Every row comes from one small tree of marks. Brackets hold a mark, then the marks that hang from it, in the order of their numbers. Every link used is in the known rows. Which tree was each row made from?
Known rows
(k_545 (k_350 (k_431 k_593))): [-0.06  0.40 -0.01 -0.07 -0.21 -0.19  0.10  0.12  0.39  0.09  0.04  0.03
  0.05  0.05 -0.10 -0.44  0.17 -0.07  0.08  0.00 -0.04]
(k_545 (k_350 (k_431 (k_593 k_496)))): [-0.20  0.21 -0.06 -0.05 -0.11 -0.27  0.08  0.13  0.23  0.03 -0.02  0.14
  0.14  0.11 -0.02 -0.42  0.38 -0.22 -0.03 -0.11 -0.02]
(k_310 (k_429 k_245 (k_431 (k_350 k_545)))): [ 0.30  0.25  0.02 -0.20 -0.27 -0.32 -0.23  0.21  0.41  0.05  0.34 -0.05
 -0.56 -0.17  0.05 -0.23  0.44  0.33 -0.19 -0.09  0.09]
(k_310 (k_429 k_245 (k_431 k_350 k_593))): [ 0.17  0.37 -0.19 -0.30 -0.46 -0.22  0.06  0.27  0.65  0.22  0.26  0.02
 -0.35 -0.20 -0.06 -0.27  0.48  0.18 -0.08 -0.09 -0.12]
(k_593 (k_431 k_350) k_496): [-0.25 -0.13 -0.03  0.00 -0.06 -0.26  0.08  0.04  0.23 -0.01  0.23  0.06
 -0.03  0.14  0.12 -0.25  0.26  0.06 -0.07 -0.37 -0.05]
(k_429 k_245 (k_431 (k_593 k_496))): [-0.07 -0.01 -0.16 -0.15 -0.18 -0.30  0.11  0.16  0.23  0.21  0.21  0.11
 -0.25 -0.08  0.09 -0.22  0.52 -0.02 -0.05 -0.18  0.00]
(k_310 (k_429 k_245 (k_431 k_593))): [ 0.15  0.31 -0.20 -0.21 -0.30 -0.26  0.13  0.29  0.48  0.19  0.24  0.02
 -0.31 -0.11 -0.05 -0.23  0.40  0.15 -0.15 -0.02 -0.01]
(k_350 (k_431 k_593)): [-0.04  0.24 -0.18 -0.12 -0.22 -0.18  0.07  0.07  0.40  0.23  0.09  0.00
 -0.09  0.09  0.16 -0.33  0.25  0.06  0.06 -0.11 -0.09]
(k_350 (k_431 k_593) k_545): [ 0.05  0.18 -0.15 -0.13 -0.10 -0.19 -0.04  0.03  0.45  0.26  0.18 -0.02
 -0.34  0.07  0.18 -0.38  0.29  0.11  0.03 -0.11 -0.03]
(k_593 k_496): [-0.25 -0.05 -0.16  0.04 -0.05 -0.15  0.06  0.11 -0.03 -0.13  0.11  0.11
  0.02  0.19  0.13 -0.15  0.25 -0.03 -0.19 -0.17  0.02]
(k_571 (k_350 (k_431 (k_593 k_496)) k_545)): [-0.16 -0.07  0.02 -0.10  0.00 -0.32  0.03  0.17  0.34  0.20  0.24 -0.10
 -0.36  0.06  0.30 -0.32  0.48 -0.04 -0.01 -0.25  0.02]
(k_310 (k_429 k_431)): [ 0.04  0.28  0.02 -0.14 -0.19 -0.27 -0.08  0.23  0.22 -0.07  0.26  0.01
 -0.11  0.05  0.02 -0.20  0.17  0.20 -0.13  0.03  0.08]
(k_431 (k_593 k_496)): [-0.28  0.04 -0.34 -0.03 -0.15 -0.07  0.24  0.13  0.28  0.08  0.10  0.16
 -0.01  0.09  0.02 -0.24  0.33 -0.11 -0.11 -0.21 -0.12]
(k_571 (k_350 k_431) (k_429 k_245 k_310)): [-0.06  0.18  0.07 -0.21 -0.24 -0.56  0.10  0.41  0.02  0.03  0.31 -0.21
 -0.34 -0.26  0.50 -0.03  0.39  0.15 -0.13 -0.18  0.12]
(k_429 k_431): [-0.02  0.14  0.07 -0.10 -0.18 -0.23 -0.10  0.12  0.15 -0.01  0.24 -0.02
 -0.16 -0.01  0.07 -0.22  0.08  0.19  0.08 -0.05  0.07]
(k_431 k_350): [-0.08  0.21 -0.12 -0.04 -0.31 -0.06  0.02  0.09  0.33 -0.03  0.18  0.00
 -0.10 -0.02  0.01 -0.20  0.12  0.17  0.00 -0.15 -0.09]
(k_593 k_431 k_496): [-0.24 -0.18 -0.06  0.07  0.08 -0.29  0.16  0.07  0.03 -0.03  0.22  0.07
  0.00  0.27  0.15 -0.21  0.18  0.03 -0.14 -0.30  0.05]
(k_429 k_310): [-0.21  0.14 -0.18 -0.01 -0.21 -0.15  0.03  0.22  0.10 -0.07  0.14  0.12
 -0.05 -0.09  0.14 -0.12  0.15  0.17 -0.18 -0.20 -0.05]
(k_545 k_350): [-0.11  0.32  0.01  0.08 -0.17 -0.11  0.12  0.19  0.16 -0.21  0.11  0.05
  0.08  0.06 -0.19 -0.26 -0.05  0.01 -0.06  0.01  0.07]
(k_431 k_350 k_593): [-0.10  0.28 -0.29 -0.13 -0.40  0.04  0.18  0.11  0.62  0.16  0.13  0.05
 -0.13 -0.08 -0.07 -0.31  0.21  0.09  0.06 -0.19 -0.23]
(k_310 k_429): [-0.05  0.29 -0.20 -0.02 -0.19 -0.11  0.10  0.22  0.23 -0.14  0.15  0.04
 -0.01  0.14  0.00 -0.15  0.13  0.15 -0.28  0.01  0.01]

Which tree is each row?
[-0.01  0.10 -0.02 -0.12 -0.24 -0.39 -0.12  0.26  0.05  0.04  0.27  0.08
 -0.30 -0.28  0.22 -0.08  0.32  0.27 -0.12 -0.18  0.08]  (k_429 k_245 k_310 k_431)
[ 0.01  0.14 -0.23 -0.21 -0.22 -0.33  0.12  0.27  0.30  0.12  0.19  0.14
 -0.22 -0.03  0.06 -0.21  0.60 -0.01 -0.24 -0.12 -0.01]  (k_310 (k_429 k_245 (k_431 (k_593 k_496))))
[-0.13  0.04 -0.25 -0.12 -0.21 -0.04  0.07  0.08  0.52  0.14  0.18  0.13
 -0.29 -0.03  0.02 -0.36  0.47 -0.02 -0.07 -0.33 -0.16]  (k_431 (k_350 k_545) (k_593 k_496))
[-0.01  0.12  0.00 -0.14 -0.19 -0.40  0.21  0.46  0.15 -0.05  0.43 -0.18
 -0.59 -0.35  0.31 -0.04  0.30  0.20 -0.20 -0.21  0.17]  (k_571 (k_350 k_545) (k_429 k_245 k_310))
[ 0.02  0.06  0.20 -0.04 -0.01 -0.33 -0.12  0.16  0.21  0.09  0.33 -0.27
 -0.39  0.06  0.30 -0.22  0.16  0.21  0.02 -0.11  0.14]  (k_571 (k_350 k_431 k_545))
[-0.09  0.01 -0.17 -0.13  0.01 -0.25 -0.06  0.03  0.28  0.22  0.10  0.08
 -0.25  0.13  0.26 -0.38  0.51 -0.04 -0.10 -0.20 -0.02]  (k_350 (k_431 (k_593 k_496)) k_545)
[-0.06  0.21  0.16 -0.21 -0.20 -0.40  0.13  0.28  0.14 -0.04  0.33 -0.30
 -0.18 -0.01  0.33 -0.16  0.14  0.09  0.10 -0.08  0.12]  (k_571 (k_350 k_431) k_429)
[ 0.02  0.23 -0.24 -0.12 -0.29  0.03  0.10  0.08  0.69  0.18  0.21  0.02
 -0.38 -0.11 -0.05 -0.38  0.25  0.13  0.05 -0.20 -0.19]  (k_431 (k_350 k_545) k_593)
[ 0.04  0.00  0.03 -0.01 -0.06 -0.20  0.02  0.03  0.47  0.09  0.36 -0.05
 -0.37  0.04  0.05 -0.33  0.12  0.26  0.00 -0.30 -0.01]  (k_593 (k_431 (k_350 k_545)))
[ 0.17  0.11  0.23 -0.24 -0.16 -0.47  0.09  0.36  0.22  0.01  0.57 -0.31
 -0.71 -0.28  0.22 -0.13  0.26  0.20  0.05 -0.10  0.27]  (k_571 (k_350 k_545) (k_429 k_245 k_431))
[ 0.10  0.11  0.00 -0.13 -0.14 -0.31  0.25  0.36  0.19 -0.03  0.49 -0.29
 -0.61 -0.18  0.21 -0.08  0.20  0.16 -0.12 -0.09  0.22]  (k_571 (k_350 k_545) (k_429 k_245))
[-0.06  0.04 -0.15 -0.23 -0.34 -0.27  0.04  0.14  0.39  0.22  0.21  0.10
 -0.32 -0.22  0.07 -0.28  0.61  0.02  0.00 -0.28 -0.10]  (k_429 k_245 (k_431 k_350 (k_593 k_496)))
[-0.09  0.30  0.00 -0.30 -0.28 -0.32  0.31  0.28  0.43  0.15  0.30 -0.25
 -0.23 -0.07  0.23 -0.24  0.23  0.00  0.17 -0.12  0.00]  (k_571 (k_350 (k_431 k_593)) k_429)
[ 0.02  0.30  0.12 -0.34 -0.42 -0.27 -0.02  0.19  0.33 -0.06  0.34 -0.09
 -0.24 -0.22  0.07 -0.25  0.18  0.17  0.19 -0.14  0.02]  (k_571 (k_429 (k_431 k_350)))
[-0.06  0.15  0.15 -0.27 -0.31 -0.54  0.13  0.50  0.11 -0.01  0.45 -0.20
 -0.44 -0.44  0.30 -0.03  0.29  0.19 -0.01 -0.18  0.17]  (k_571 k_350 (k_429 k_245 k_310 k_431))
[ 0.10  0.17 -0.17 -0.17 -0.27 -0.22  0.12  0.17  0.40  0.25  0.25  0.01
 -0.36 -0.17  0.02 -0.24  0.30  0.14  0.06 -0.11 -0.01]  (k_429 k_245 (k_431 k_593))
[-0.02  0.24 -0.15 -0.25 -0.50 -0.27 -0.02  0.26  0.53  0.28  0.23  0.10
 -0.38 -0.47  0.08 -0.25  0.48  0.23  0.02 -0.29 -0.17]  (k_429 k_245 k_310 (k_431 k_350 k_593))
[ 0.12  0.11  0.06 -0.18 -0.28 -0.36 -0.29  0.20  0.30  0.11  0.33  0.04
 -0.57 -0.42  0.20 -0.20  0.47  0.35 -0.10 -0.29  0.04]  (k_429 k_245 k_310 (k_431 (k_350 k_545)))
[ 0.15  0.35 -0.08 -0.31 -0.35 -0.15 -0.08  0.19  0.77  0.16  0.31  0.01
 -0.43 -0.18 -0.08 -0.41  0.38  0.22 -0.01 -0.11 -0.09]  (k_310 (k_429 (k_431 (k_350 k_545) k_593)))
[ 0.05  0.22  0.03 -0.32 -0.34 -0.36  0.36  0.42  0.45  0.16  0.46 -0.25
 -0.48 -0.34  0.10 -0.18  0.29  0.08  0.17 -0.11  0.08]  (k_571 k_350 (k_429 k_245 (k_431 k_593)))
[-0.27  0.09 -0.30 -0.10 -0.30 -0.04  0.15  0.11  0.43  0.10  0.11  0.15
 -0.05 -0.01  0.01 -0.30  0.44 -0.06 -0.03 -0.29 -0.22]  (k_431 k_350 (k_593 k_496))
[-0.13 -0.17  0.01  0.01  0.05 -0.26  0.01  0.02  0.28  0.02  0.29  0.04
 -0.28  0.13  0.13 -0.31  0.32  0.13 -0.12 -0.39  0.00]  (k_593 (k_431 (k_350 k_545)) k_496)
[-0.03  0.18 -0.17 -0.18 -0.33 -0.30  0.06  0.27  0.36  0.24  0.21  0.12
 -0.34 -0.34  0.11 -0.19  0.41  0.19 -0.04 -0.23 -0.07]  (k_429 k_245 k_310 (k_431 k_593))
[ 0.20  0.30 -0.02 -0.20 -0.39 -0.31 -0.13  0.26  0.35  0.05  0.29 -0.04
 -0.30 -0.15  0.04 -0.16  0.39  0.27 -0.16 -0.06  0.02]  (k_310 (k_429 k_245 (k_431 k_350)))
